Each row was made from one small tree. The marks that hang from a mark follow it in brackets, in alphabetical order. Every link used is in the known rows. Write each row's tree.
Known rows
befa(gezu(guredur(pagafoz(rabazuf))) meneba): [ 45.5 -49.8   9.6 -42.7  -7.1  35.3 -33.1   9.4   8.2 -11.4 -15.0 -24.9
  50.1  -1.6  53.9  48.0   6.1  15.2  29.4  -0.5  20.5]
gofef(pagafoz(guredur meneba)): [-20.5 -36.4  14.6 -13.6  -8.2 -12.4  25.8  -5.1  30.6  -2.8  47.5 -27.1
  17.5  31.5   2.7   8.2  24.2 -14.6  -1.4  13.3   4.7]
pagafoz(befa(rabazuf) guredur meneba): [ -9.1 -33.0  26.2 -35.8 -10.6   0.6  21.4 -24.2  62.2  -1.2  35.4 -30.8
  24.8  13.3   4.5  31.7   2.3  -8.8  21.5  19.4  29.5]
gezu(pagafoz(befa(rabazuf) meneba)): [-18.1 -29.3  11.1 -48.7 -19.5  11.4 -12.5 -37.8  53.4  -2.6  13.0 -17.9
  55.6  24.9  14.8  36.3 -15.8 -11.4  35.2  14.9  36.7]
befa(gezu(pagafoz)): [ 27.9 -10.6 -15.4 -37.3 -21.9  -0.8  -9.7  -2.2   4.8   7.8 -22.6 -11.8
  33.0   7.1  44.4   2.9  -6.9  14.4  11.2   7.1   7.4]
gofef(pagafoz(guredur rabazuf)): [ -3.8 -40.4  10.7 -10.5   0.4 -17.9  11.7   6.6  18.4  -9.8  30.8 -19.8
  23.2  38.9  -4.1  26.5  12.1 -11.5  15.0  17.2   0.7]
gofef(pagafoz(befa meneba rabazuf)): [-15.6 -54.4   1.1 -15.7  -7.5   7.1   1.3 -22.2  51.8 -12.1  39.8 -31.0
  46.5  47.0 -13.5  24.7 -11.1  -9.1  18.7  18.4  32.9]
gezu(befa rabazuf): [-36.5 -14.8   9.3  -6.8 -16.1  20.0 -20.4  25.5  26.7  -7.8 -21.4  -5.5
   6.4  38.2  -5.4  22.4 -35.4  -3.5  23.5   7.3  -2.7]
befa(gezu meneba): [ 23.3  -7.7  -3.1 -22.8  -8.8  10.4  -2.3  10.3  27.0   7.8 -11.8 -12.2
  15.5 -10.0  51.5  -7.5  -7.6  33.6  19.0  15.0   0.5]
gezu(pagafoz(befa(rabazuf) guredur meneba)): [-13.4 -41.2  25.0 -58.0 -22.8   1.4   2.3 -36.4  60.2  -3.9  25.5 -25.9
  54.0  23.9  14.2  46.7  -1.3 -18.8  34.0  19.4  34.6]
pagafoz(befa(gezu meneba) guredur rabazuf): [ 32.1 -53.5  14.9 -42.2 -14.8   9.7   5.0   1.8  64.6 -10.5  15.4 -35.7
  37.6   2.4  36.2  35.1  -9.3  22.1  43.9  22.1  22.4]
gofef(pagafoz(befa(gezu) guredur meneba rabazuf)): [ 16.8 -70.1   6.0 -36.5 -21.6  -8.2  26.9  -5.0  69.9  -3.5  42.1 -57.9
  50.8  41.2  15.2  23.5   0.0   8.7  21.5  29.8  33.7]
pagafoz(meneba): [-17.2 -26.7  -5.3  -7.0  -8.5   6.6  -1.5  -9.8  21.5  -8.0  11.5 -15.0
  10.6   3.8   0.7   7.8   0.6  -0.1 -10.1  -0.4  22.4]
gofef(pagafoz): [ -4.6   1.3   3.2   1.1   6.0 -11.1   9.8   0.1   2.1   8.6  20.1  -4.3
  10.3  27.1   2.6  -7.8   8.3  -9.8   9.3  12.4 -11.4]
befa(gezu(guredur pagafoz) meneba): [ 32.6  -8.5   5.8 -53.9 -26.2  25.7 -15.3  -5.3  14.3   6.6 -15.3 -11.9
  34.8   0.6  49.2  25.7  -1.5   8.5  26.8  -5.5  -4.8]
pagafoz(befa(gezu(guredur) meneba rabazuf)): [ 39.6  -0.6  26.5 -48.9 -13.1  30.7   8.4 -11.6  45.2  18.2  -1.0 -25.4
  27.6  -3.5  35.0  22.9 -15.1  14.5  44.7  19.0   2.3]
guredur(pagafoz(befa meneba rabazuf)): [  1.9 -75.1   4.6 -22.4  -2.7  19.8 -27.3 -24.6  37.7 -29.1  23.8 -32.5
  60.5  14.7  11.5  47.8  -3.3 -10.4  25.7   7.8  59.4]
befa(gezu meneba rabazuf): [ 18.4  -4.3   6.4 -32.0  -4.6   9.8  -0.8   7.1  36.4  15.2 -16.9  -6.9
  22.5  -1.0  60.5   6.1  -8.5  42.8  30.9  28.7   1.1]
gezu(guredur rabazuf): [  1.3  -3.8   0.4 -12.7 -18.5  19.4 -13.8  12.6  -1.9  -7.3 -10.4 -14.4
   4.9  20.5 -21.7  38.6 -10.4 -19.5   7.3 -25.8   0.5]
guredur(pagafoz(befa rabazuf)): [ 18.7 -51.2   8.8 -15.8   5.1   9.6 -30.6 -17.2  14.2 -20.4  11.9 -18.4
  47.5  12.3  10.8  42.9  -7.0  -7.4  35.2   7.3  38.6]
befa(gezu(pagafoz) meneba rabazuf): [ 14.1 -11.4   3.9 -60.9 -20.0   9.3 -17.7  -4.9  36.1  10.0 -24.3  -4.3
  50.0   8.5  76.1  23.2 -14.8  32.0  43.9  28.8   5.5]
gezu(befa guredur): [ -7.0   0.7  30.3 -12.1  -9.9  34.5  -3.3   7.4  12.0   6.4  -7.3  -4.6
  -5.4  20.0 -17.9   9.5 -10.3 -21.3   5.4  -4.8 -19.9]

Write each row's tree
[  2.3 -18.3  31.9 -21.7   3.0   4.1  11.4 -12.3  45.4  -9.3  38.3 -15.1
  17.1 -10.1  14.5  19.8  -0.3  -7.7  40.6  17.3   3.8] => pagafoz(befa(meneba) guredur)
[  2.2 -46.3  27.2 -27.4  -0.5  10.7  -4.7  -7.4  57.3 -22.0  31.6 -20.8
  30.1   3.4   6.6  44.9 -10.0  -3.1  42.9  18.7  21.1] => pagafoz(befa(meneba) guredur rabazuf)
[-12.3 -65.8  18.2 -21.7 -11.1  -4.8  19.1 -14.4  61.3 -16.8  59.0 -43.0
  42.1  46.3 -12.1  37.0   3.6 -20.4  22.5  18.4  30.0] => gofef(pagafoz(befa guredur meneba rabazuf))
[ 24.9 -13.3  11.3 -37.6 -21.4  21.2   5.6   6.9  45.4   7.3  17.7 -39.4
  39.9  37.3  26.2  29.4 -21.9   0.3  52.7   9.0  -3.6] => gofef(pagafoz(befa(gezu(guredur rabazuf) meneba)))
[  6.9 -40.1 -14.3 -29.4 -31.2  12.2  -2.6   5.3  58.7  -3.2   4.9 -47.1
  36.4  21.4  17.2  22.5 -29.7  19.4  17.5   7.4  40.6] => pagafoz(befa(gezu(rabazuf)) meneba)
[ 40.7 -58.1   8.5 -37.6  -0.2  20.2 -29.8  -4.8  38.7 -15.5  -0.9 -28.9
  64.0  -0.3  61.0  35.1 -11.8  26.3  54.3  25.4  38.5] => guredur(pagafoz(befa(gezu meneba) rabazuf))
[  6.0  -3.8  35.6 -62.8 -13.6  32.1 -17.0 -35.1  39.2   1.5   5.7  -3.1
  45.9  10.9  21.8  52.3 -16.0 -18.4  56.3  11.5   4.0] => gezu(guredur pagafoz(befa(meneba rabazuf)))
[ 31.4 -11.8  27.4 -37.6  -6.8 -21.0  42.4  -4.6  48.8  28.6  30.6 -36.2
  33.8  31.7  33.9   6.4   8.1   8.6  42.8  42.3  -2.2] => gofef(pagafoz(befa(gezu rabazuf) guredur))
[ 10.0 -54.4  17.5 -25.8  11.1  25.5 -39.6 -14.4  33.7 -26.9  17.9 -14.7
  57.1   2.9  34.0  51.0 -10.8  -0.4  54.8  17.0  36.4] => guredur(pagafoz(befa(meneba) rabazuf))
[-29.3 -15.2  29.6 -25.3 -16.0  48.6 -29.3  23.4  36.0  -9.6 -16.2  -8.4
  13.4  35.0  -0.1  40.6 -32.3 -12.1  37.6  -1.9 -10.7] => gezu(befa(meneba) guredur rabazuf)
[ -5.4 -38.3  17.8 -21.8 -12.5   2.1  19.6 -19.5  49.5  -9.9  43.6 -35.3
  18.9   2.4  -8.3  18.6   8.2 -17.4   8.8   7.0  28.3] => pagafoz(befa guredur meneba)
[ 35.3  -2.4   7.3 -32.4 -12.8  27.2   1.8   7.1  15.0   8.6  -7.6 -17.9
  10.3 -11.8  34.0   6.4   0.6  16.7  13.8  -4.6 -10.3] => befa(gezu(guredur) meneba)
[ 12.0 -35.5  28.8 -42.0  -4.4  33.7 -11.7 -32.5  29.6  -2.8  22.5 -30.6
  49.4   9.4  11.6  49.6  10.3 -25.1  27.7   2.1  36.3] => gezu(guredur(pagafoz(befa(rabazuf) meneba)))
[ -5.4 -68.5  11.9 -24.8 -13.4   7.6   6.9 -14.5  61.9 -25.1  36.6 -39.2
  34.7  16.3 -14.2  45.2  -2.8 -12.3  12.4   6.1  44.5] => pagafoz(befa guredur meneba rabazuf)
[-14.1 -65.0   1.3 -21.4 -12.4   1.0  -1.8  -2.5  39.9 -24.2  21.2 -27.6
  24.2  15.9 -10.6  40.5   8.9  -4.5  -7.8  -0.4  35.4] => pagafoz(guredur meneba rabazuf)
[ 34.5 -35.8  11.6 -50.0 -14.3  28.0 -12.1  -8.7  13.6   7.7  -9.8 -32.4
  45.9   6.1  46.9  30.6  21.2   8.2   8.0   2.7  28.7] => befa(gezu(guredur(pagafoz(meneba))) rabazuf)
[-15.7 -33.3  33.8 -33.2  -5.3  -8.7  33.6 -23.6  64.4   7.0  53.5 -34.1
  37.5  39.2   5.2  24.7  10.2 -18.4  28.5  33.2  14.7] => gofef(pagafoz(befa(rabazuf) guredur meneba))
[ 23.7 -49.2  28.4 -34.0   2.9  37.9 -36.9 -17.7  24.8 -22.2  14.6 -22.1
  53.5   4.1  16.6  62.9  -5.2 -19.3  47.2  -1.4  28.6] => gezu(guredur(pagafoz(befa(meneba) rabazuf)))
[ -1.1 -16.4  42.3 -35.9   2.4   4.7  12.8 -17.1  58.0   1.9  29.2 -14.1
  23.6   1.2  23.5  34.8  -1.4  -3.5  50.6  29.4   3.7] => pagafoz(befa(meneba rabazuf) guredur)
[  7.4 -11.2  30.2 -27.4  -0.8  -6.4  22.3 -14.0  41.1   7.1  23.7 -14.4
  17.3   6.6   1.3  28.5   1.1 -10.7  34.3  23.4   9.3] => pagafoz(befa(rabazuf) guredur)
[-33.4  -5.4  36.0 -27.4   0.6  27.2 -14.2   6.7  50.5   3.1 -12.7  10.7
  15.4  21.6  30.8  15.4 -22.0  12.2  44.7  36.0 -13.7] => gezu(befa(meneba rabazuf))
[ 14.7 -57.1  -7.1 -28.7 -19.7   5.7  10.2  -8.2  60.3  -1.1  26.1 -47.8
  51.5  45.4  15.3  15.2 -14.9  15.1  18.0  25.0  34.2] => gofef(pagafoz(befa(gezu) meneba rabazuf))
